Each row was made from one path, in order. Every step used is in the known rows, and no mark comes twice. Write each row's path.
Known rows:
H Y: [ 1.898  1.041 -1.059  0.047  0.379 -0.807  0.955  0.247 -0.087 -1.251
 -1.664 -0.453 -0.488 -0.417  2.045  2.498  1.266 -0.050 -0.038  0.386]
J K H: [ 0.445 -1.800 -0.667 -0.814 -0.116 -1.418  0.163 -1.186 -0.173 -0.662
 -0.957 -0.428  0.600  0.204  0.234  0.089  2.589 -0.476 -1.042 -0.242]
J K H Y S: [ 2.301  1.629 -1.505 -0.875 -0.060 -1.876 -0.652 -1.291  0.063 -0.614
 -1.216 -0.264  1.489  0.504  0.830  1.521  2.751 -0.275 -0.074  1.306]
K H Y: [ 2.348  0.404 -1.544 -1.310 -0.194 -0.580  0.626  0.102  0.524 -1.086
 -1.911 -0.775 -0.312  0.803  2.007  1.084  1.593 -0.556  1.808  0.228]
D K H: [ 0.779 -2.197 -1.198 -1.371 -0.269  0.291  0.515 -3.215  1.164  0.226
 -1.036 -1.283 -0.669 -0.131  2.050 -0.814  1.738 -0.109  2.609 -0.130]
M K H: [ 0.255 -1.501  0.007 -1.786  0.085 -0.760  4.777 -0.108  0.956 -0.264
  0.366 -0.509 -2.210  0.483 -0.723 -0.417 -0.436 -0.309  2.200 -0.969]
W S: [ 0.954  0.194  0.880  0.117 -0.727 -0.086  0.499  0.521 -0.862  0.648
  1.606  0.354  2.278  0.232 -0.905  1.105 -0.645  0.111 -0.016  0.217]
W S Y: [ 2.153  0.001  0.784  0.537 -0.063 -0.668  0.916  2.875 -0.570 -2.161
  1.295 -0.147  2.549 -1.060  2.156  2.914 -0.247  0.082  0.577 -0.769]
H Y D: [ 1.934  0.725 -0.619 -1.035  0.326 -0.722 -2.184  0.363  0.475  1.285
 -1.009 -1.065 -0.727  0.099  1.192  2.768  0.425  0.915  0.270  0.022]
G M K H Y S W: [ 1.445  5.853  0.657 -2.713 -2.830 -1.406  2.937 -0.644  1.731 -3.635
 -0.267  2.955 -1.836 -1.146  0.158 -1.625  0.048  5.836  5.829  0.534]
G M: [-0.795  1.580  0.786 -1.087 -2.457  0.255  0.128 -0.328  0.461 -1.092
 -0.366  2.946 -0.472 -0.508  1.678  0.096 -0.083  4.531  1.945  0.460]
G M K D Y S: [-0.213  1.062  0.141 -3.404 -1.831 -0.479  1.038 -0.039  0.776  1.864
  0.866  4.261 -1.358  0.425  0.067 -0.163 -3.558  5.021  1.404  0.370]
M K D Y: [ 0.303 -3.527 -0.709 -2.381  0.852 -1.146  2.684  0.583 -0.155  2.050
  0.189  0.924 -2.067  0.342 -0.887  0.240 -2.948  0.067 -1.883 -1.438]
M K D Y S W: [ 0.679  1.167 -0.036 -2.553  0.107 -1.490  0.601 -0.001  0.087  0.532
  1.307  1.586 -1.218 -0.273 -3.093 -2.988 -3.402  1.618 -0.132 -0.818]
M K H Y: [ 1.932 -0.589 -0.874 -1.677  0.349 -1.480  5.585  0.222  1.008 -1.292
 -1.065 -0.859 -2.530  0.111  0.647  1.549  0.558 -0.262  2.268 -0.673]
K D Y H: [ 0.519  0.017 -1.006 -3.489 -0.074  0.192 -3.019  0.392 -1.258  2.466
 -0.617  3.719  0.931  2.220 -1.387 -0.870 -2.138 -0.123 -1.061 -0.967]
D Y S: [ 1.560  2.091 -0.451 -0.726  1.989  0.494 -1.523  1.655  0.194  1.857
  1.253  0.598  1.133  1.010 -0.212 -0.626 -1.960  0.898  0.905  0.871]
S Y: [ 1.409  0.031 -0.155  0.424  0.795 -0.637  0.609  2.519  0.306 -3.252
 -0.212 -0.442  0.188 -1.347  3.324  2.085  0.469  0.009  0.697 -1.115]
M K: [-0.168 -0.906  0.535 -0.428  0.531 -0.890  5.041 -0.034  0.511 -0.038
  0.700 -0.327 -2.154 -0.598 -1.181  0.765 -0.883  0.334  0.508 -0.811]
S Y D: [ 1.371 -0.346  0.457 -0.720  0.775 -0.575 -2.665  2.667  0.770 -0.774
  0.387 -0.977 -0.213 -0.866  2.617  2.348 -0.373  0.968  1.224 -1.458]
Y S W: [ 0.490  6.178  0.748 -0.162 -0.910 -0.404 -2.872 -0.742  0.410 -1.754
  1.321  1.064  1.113 -0.752 -2.877 -4.027 -0.607  2.022  2.387  0.906]

Write each row's path:
[ 2.698  3.459 -1.400 -1.445 -0.785 -0.731 -0.661 -3.749  1.433 -2.406
 -1.288 -0.872 -0.030 -1.227  1.369 -2.017  2.340  1.484  4.483  0.700] => D K H Y S W
[ 0.524 -1.139 -0.971 -2.618  0.141 -1.423 -2.387 -0.788 -1.733  1.757
 -1.164  3.193  1.390  1.020 -1.377  0.230  0.082 -0.006 -3.534 -0.840] => J K D Y H
[-1.366 -0.878  0.527 -2.705 -3.295 -0.822  2.305 -1.260  0.494  0.201
 -0.164  3.760 -2.237 -0.480  0.348  0.407 -2.182  4.385  0.445 -0.438] => G M K D
[ 0.303 -0.908 -0.273 -3.561  0.482 -0.791  2.250  0.250 -0.722  2.070
  0.167  2.990 -1.430  1.418 -2.347 -0.088 -2.785  0.213 -0.362 -1.724] => M K D Y H
[ 0.495 -3.654 -1.288 -1.375  0.412 -1.716 -1.961 -0.570 -1.331  1.729
 -1.095  1.021  0.835  0.113  0.255  0.585 -0.153 -0.169 -5.130 -0.616] => J K D Y
[ 2.102  0.147 -1.152 -2.170 -0.228 -0.582 -2.195  0.343  0.897  1.115
 -1.286 -1.156 -0.681  1.295  1.383  1.179  0.922  0.147  2.191 -0.207] => K H Y D
[ 1.827  4.548  0.274 -0.864  1.256 -0.124 -2.172  1.435  0.233 -0.970
  1.303  0.848  0.910 -0.411 -1.589 -3.764 -1.601  2.308  1.944  0.324] => D Y S W
[ 0.638 -0.027 -1.422 -2.223  0.159 -0.027 -4.224  0.391 -0.406  3.489
  0.595  1.911  1.411  1.920 -0.683 -1.074 -3.193  0.262 -1.588  0.595] => K D Y S
[-0.850 -2.493 -0.283 -1.940 -0.924 -1.332  2.465 -1.166 -0.047  1.546
  0.275  1.080 -1.976  0.174 -1.531  0.278 -2.211 -0.188 -1.623 -0.984] => M K D
[ 2.137  2.990  1.145 -0.822 -0.359 -0.371  0.380  2.573 -1.072 -2.232
  1.274  2.204  3.345  0.117  0.343  2.558 -0.056  0.384  2.394 -1.009] => W S Y H
[ 0.189 -1.895  0.024 -1.280  0.136  0.189 -2.634 -2.853  1.147  3.160
  0.153 -1.525 -0.965 -0.606  0.841  0.577  0.329  1.538  1.282 -0.483] => Y D K
[ 0.671 -1.296 -1.395 -1.767  0.329 -1.556 -3.487 -0.880 -0.977  2.526
  0.006  1.470  2.010  0.872 -0.675  0.127 -0.918  0.275 -4.116  0.578] => J K D Y S
[ 2.332 -1.260 -2.014 -1.135 -0.112 -0.372  1.413 -3.006  1.125 -0.666
 -2.321 -1.646 -0.869 -0.442  3.642  1.257  2.782 -0.212  2.632  0.061] => D K H Y
[ 2.068  1.976 -0.843 -1.878  0.212 -1.290  3.984 -0.181  1.143 -0.228
 -0.020 -0.283 -1.524  0.720 -0.218  1.151 -0.182 -0.003  3.310  0.554] => M K H Y S
[ 1.887 -2.192 -0.450 -1.789  0.595 -0.325 -2.112  0.057  1.695 -0.600
 -0.395 -2.051 -0.623 -1.060  4.324  1.720  1.255  0.953  3.140 -1.716] => S Y D K H
[ 2.291  4.204 -1.215 -0.061  0.215 -0.618 -0.922 -0.107  0.284 -0.039
 -0.376  0.281  1.068  0.420  0.739  1.939  0.327  0.431  1.242  1.829] => H Y S
[ 2.576  1.322 -2.074 -1.513 -0.077 -0.251 -0.168 -3.341  1.445  0.125
 -1.306 -1.054  0.124  0.021  2.740  0.717  2.066  0.287  3.696  1.230] => D K H Y S
[ 0.571 -2.381 -0.421 -2.428 -0.140  0.378 -2.994 -2.803  1.596  3.040
 -0.212 -1.774 -0.970  0.380  1.137 -0.368  0.725  1.039  2.857 -0.574] => Y D K H
